What can hang from each mark:
dodin: gegikop
pafal: bizib fopul fuba
bizib: dodin nedina
nedina: bizib fopul gegikop
fopul: pafal
repa: fuba
fuba: lafub pafal

Every row comes from one small tree of marks. The marks that hang from a mark follow it in brackets, in alphabetical order. Every link used is in the known rows. Which tree was each row made from?
Known rows:
nedina{bizib{dodin} fopul{pafal} gegikop}: [-1.805 -1.543  1.118 -2.978 -0.441  0.968 -0.309  0.972 -0.169  2.161
 -2.442 -3.523  1.530 -2.977 -1.344 -1.473 -0.841  3.049  0.746]
bizib{dodin nedina{fopul{pafal{fuba}} gegikop}}: [-0.649  1.268  1.711 -4.012 -1.194  0.557 -0.535  0.285 -1.275  1.969
  2.956 -3.130  4.913 -3.025 -0.833 -2.153  2.366  3.772  1.372]
pafal{fopul fuba{lafub}}: [-2.186  1.793  1.245 -2.421 -1.374 -1.116  0.649 -1.271 -0.507 -1.269
  1.422 -1.011 -0.040 -0.101 -0.893 -1.983  3.156 -2.681  0.178]
fopul{pafal{bizib{dodin nedina}}}: [-2.984  2.214 -0.381  2.497 -1.083 -0.446  1.528 -0.229  0.469  0.576
  2.911 -1.336  0.626 -2.904  2.752 -0.497  3.558  2.837  1.006]
pafal{bizib{dodin{gegikop} nedina{fopul}} fuba}: [-5.472  5.866  1.280 -0.636 -1.113 -1.801  0.241 -2.432 -2.231  2.306
  3.393  0.567  3.510  0.133 -0.812 -0.676  5.468  4.107  2.131]
repa{fuba{lafub pafal{bizib{dodin} fopul}}}: [-5.594  2.174  1.430 -0.656 -1.329 -2.113  3.402 -0.038 -0.523 -4.814
  2.428 -3.998 -2.186  0.808  0.979 -0.689  4.432 -0.420  1.340]
fuba{lafub}: [-0.541 -0.288  0.407  0.115  0.787 -1.542  0.489 -0.111 -0.739 -1.255
 -0.318 -0.941 -1.640 -0.430  0.153 -0.997  0.955 -2.340  0.343]
repa{fuba{lafub pafal{bizib{nedina} fopul}}}: [-3.475  2.007  2.814  3.642 -2.610 -0.918  2.667  0.012 -0.790 -3.532
  0.977 -4.336 -2.999 -0.028  1.765 -1.669  5.381 -0.870  0.585]
fuba{lafub pafal}: [ 0.287 -0.753  1.065 -0.543 -0.430 -1.376  1.516  0.186 -0.932 -3.388
  0.029 -1.744 -3.439 -0.933 -0.953 -1.041  0.360 -2.079  0.368]
pafal{bizib{dodin{gegikop}} fopul fuba{lafub}}: [-7.318  5.555  0.495 -3.491 -1.324 -2.645  1.985 -2.585 -0.369 -0.631
  2.634 -0.138  1.136  1.182  0.744 -0.468  5.779 -0.954  2.553]
bizib{dodin{gegikop} nedina{fopul}}: [-1.765  2.598  1.589 -0.143 -0.835 -2.232  0.628 -0.051 -2.465  3.169
  0.889 -0.694  2.495  0.363  1.176  0.309  2.887  3.788  2.185]
pafal{bizib{dodin nedina{gegikop}} fopul fuba}: [-3.388  6.823  1.731 -2.534 -4.386 -0.270  1.172 -0.829 -0.097  0.722
  3.816 -2.709  2.419  0.512  1.243 -1.947  4.530  1.025  1.838]
fopul{pafal{bizib}}: [-3.215 -0.253 -1.550  1.803  0.384  1.460  0.605 -0.316  1.197 -0.387
  0.294  0.320 -0.140 -2.277  0.719  0.539  1.628  1.296 -0.096]
repa{fuba{pafal}}: [-0.481 -2.339  1.253 -0.698  0.196  0.712  0.575  0.493 -0.003 -3.230
  0.498 -2.744 -0.105  0.181 -0.877  0.601  0.367  0.695 -0.019]
pafal{bizib{dodin nedina} fuba{lafub}}: [-3.866  5.367  1.119 -0.086 -1.097 -2.935  1.114 -2.121 -1.366 -1.132
  4.537 -1.171  0.011 -1.176  0.169 -3.295  5.789 -0.619  1.376]
bizib{dodin{gegikop}}: [-2.582  1.246 -0.195 -3.154  0.308 -1.774  0.992 -0.529 -0.212  1.068
  0.955  0.269  1.986  1.217  1.542  1.620  1.123  1.212  2.153]
bizib{dodin nedina{fopul{pafal} gegikop}}: [-0.032  0.447  1.662 -1.493 -1.022  0.288  0.169  1.727 -1.376  2.375
  1.024 -3.701  2.754 -2.686  1.408 -1.173  1.003  3.802  1.401]
pafal{bizib{nedina} fopul fuba{lafub}}: [-3.685  5.276  1.810  2.080 -2.941 -1.151  1.278 -1.714 -0.917 -0.649
  2.519 -1.224 -0.931 -0.751  0.582 -2.985  6.161 -1.716  0.469]
repa{fuba{lafub pafal{bizib fopul}}}: [-4.666  1.139  1.651  1.197 -1.318 -0.567  2.638 -0.179 -0.409 -4.591
  0.561 -3.604 -3.026  0.530  0.356 -0.720  3.976 -1.275  0.635]
fopul{pafal{bizib{dodin{gegikop}}}}: [-5.553  1.131 -1.459 -1.163  0.713 -0.277  1.291 -0.809  1.039  0.407
  1.371  0.460  1.894 -1.023  2.291  2.185  2.578  2.685  2.091]
pafal{bizib{dodin} fopul fuba}: [-5.135  5.838 -0.058 -2.446 -2.748 -0.995  1.533 -1.809  0.380 -0.831
  4.041  0.069  1.413  0.836 -0.453 -0.858  4.259  0.960  0.829]

Write each row's tree:
[-2.799  0.302  0.476 -2.136 -0.361 -1.012  0.463 -0.974  0.366  1.978
 -1.912 -0.731  0.757  0.300 -0.155  0.149  0.768  1.107  1.545]  nedina{bizib{dodin{gegikop}}}
[-3.309  0.593  1.074 -1.740 -0.106 -1.424  0.047 -0.717 -1.108  2.974
 -2.368 -0.508  1.142  0.112 -1.787  0.064  0.784  3.107  1.453]  nedina{bizib{dodin{gegikop}} fopul}
[-2.174  4.585  1.520  1.894 -2.672 -1.695  2.068 -0.192 -2.320 -0.653
  2.726 -1.360 -1.117 -1.157 -0.457 -0.932  3.324  3.905  1.049]  fuba{pafal{bizib{dodin nedina{fopul}}}}
[-1.977  0.620  1.082 -0.606 -0.658 -1.154 -0.016 -0.335 -1.408  1.906
 -1.137 -1.378  0.028 -0.973 -2.693 -1.814  0.298  2.597  0.182]  nedina{bizib{dodin} fopul}
[-3.578  2.844  1.014  1.036 -2.488 -1.241  2.931 -0.252 -0.414 -3.504
  0.299 -1.720 -4.517 -0.176  0.230 -0.715  2.972 -2.077  0.506]  fuba{lafub pafal{bizib fopul}}
[-1.350  1.077  1.178 -1.167 -0.762 -0.401 -0.091 -0.659 -1.329  1.530
  4.144 -1.801  4.008 -3.478 -1.137 -1.861  3.312  4.090  0.454]  bizib{dodin nedina{fopul{pafal{fuba}}}}
[-1.763 -1.857  0.000 -1.932  1.277  0.072 -0.212 -1.084  0.086 -1.662
  1.487 -0.996  0.932 -3.285 -1.275 -1.656  2.163 -1.677 -0.134]  fopul{pafal{fuba{lafub}}}
[-0.491 -0.139  2.446 -1.696 -0.152  0.371 -0.989  0.076 -1.849  1.046
  0.592 -3.569  2.434 -3.655 -1.320 -3.382  2.724  0.530  0.978]  bizib{nedina{fopul{pafal{fuba{lafub}}} gegikop}}
[-0.809  2.717  2.273  0.959 -2.430 -0.484  1.553  0.306 -1.138 -2.469
 -0.062 -3.549 -3.535 -0.953  0.827 -2.147  2.299 -1.702  1.619]  fuba{lafub pafal{bizib{nedina{gegikop}}}}
[-2.728  0.947  2.364  3.599 -0.563 -0.941  1.606 -0.261 -1.263 -3.852
  1.312 -3.827 -2.897 -0.711  0.759 -1.928  4.530 -0.693  0.685]  repa{fuba{lafub pafal{bizib{nedina}}}}
[-3.885 -1.801  0.336 -1.576  0.572 -0.203  0.217 -0.250 -0.334  2.916
 -2.284 -1.120  1.777 -2.454 -0.932  0.310  0.886  3.902  1.133]  nedina{bizib{dodin{gegikop}} fopul{pafal}}
[-3.430  2.929  0.339 -0.922 -0.773 -2.996  2.823 -0.505 -0.831 -3.892
  2.488 -1.717 -3.361 -0.687 -0.148 -0.938  2.532 -0.945  1.349]  fuba{lafub pafal{bizib{dodin}}}
[ 0.697 -0.948  1.615  0.522 -0.866  1.797 -0.658  1.760 -1.152  2.519
 -1.029 -3.244  2.300 -2.912  0.582 -1.196  0.384  2.992  0.615]  bizib{nedina{fopul{pafal} gegikop}}
[-4.146  1.800 -0.171 -2.155  0.192  0.480  0.507  0.811 -0.548  0.777
  0.643 -2.092  2.088 -1.826  0.196 -0.195  1.196  3.632  1.546]  nedina{fopul{pafal{bizib{dodin}}} gegikop}
[-1.256 -2.256  1.793 -0.569  1.039 -0.823  1.070  0.149 -0.702 -4.398
  0.219 -3.896 -1.915 -0.180 -0.903 -0.857  1.274 -1.568  0.415]  repa{fuba{lafub pafal}}
[-2.499  5.325  1.718  0.138 -1.908 -0.830  0.643  0.473 -1.919  2.034
  1.260 -2.312  1.170 -0.039  0.846 -1.712  2.610  3.135  2.036]  pafal{bizib{dodin nedina{fopul gegikop}}}
[-3.657  4.169  0.394 -0.941 -3.578 -1.132  3.282 -0.111  0.376 -2.454
  2.585 -1.431 -2.252  0.526  0.920  0.640  2.402  1.275  0.995]  fuba{pafal{bizib{dodin} fopul}}
[-2.905  2.976  0.529  1.022 -3.686  0.323  2.471  0.006  0.520 -2.381
  0.507 -0.882 -2.938  0.489  0.107  0.630  1.803  0.318  0.132]  fuba{pafal{bizib fopul}}
[-2.000  3.118  2.228  4.118 -1.617 -1.809  1.837 -0.132 -2.975 -1.662
  0.452 -1.913 -3.738 -1.697 -1.119 -2.411  3.748  0.548  0.572]  fuba{lafub pafal{bizib{nedina{fopul}}}}
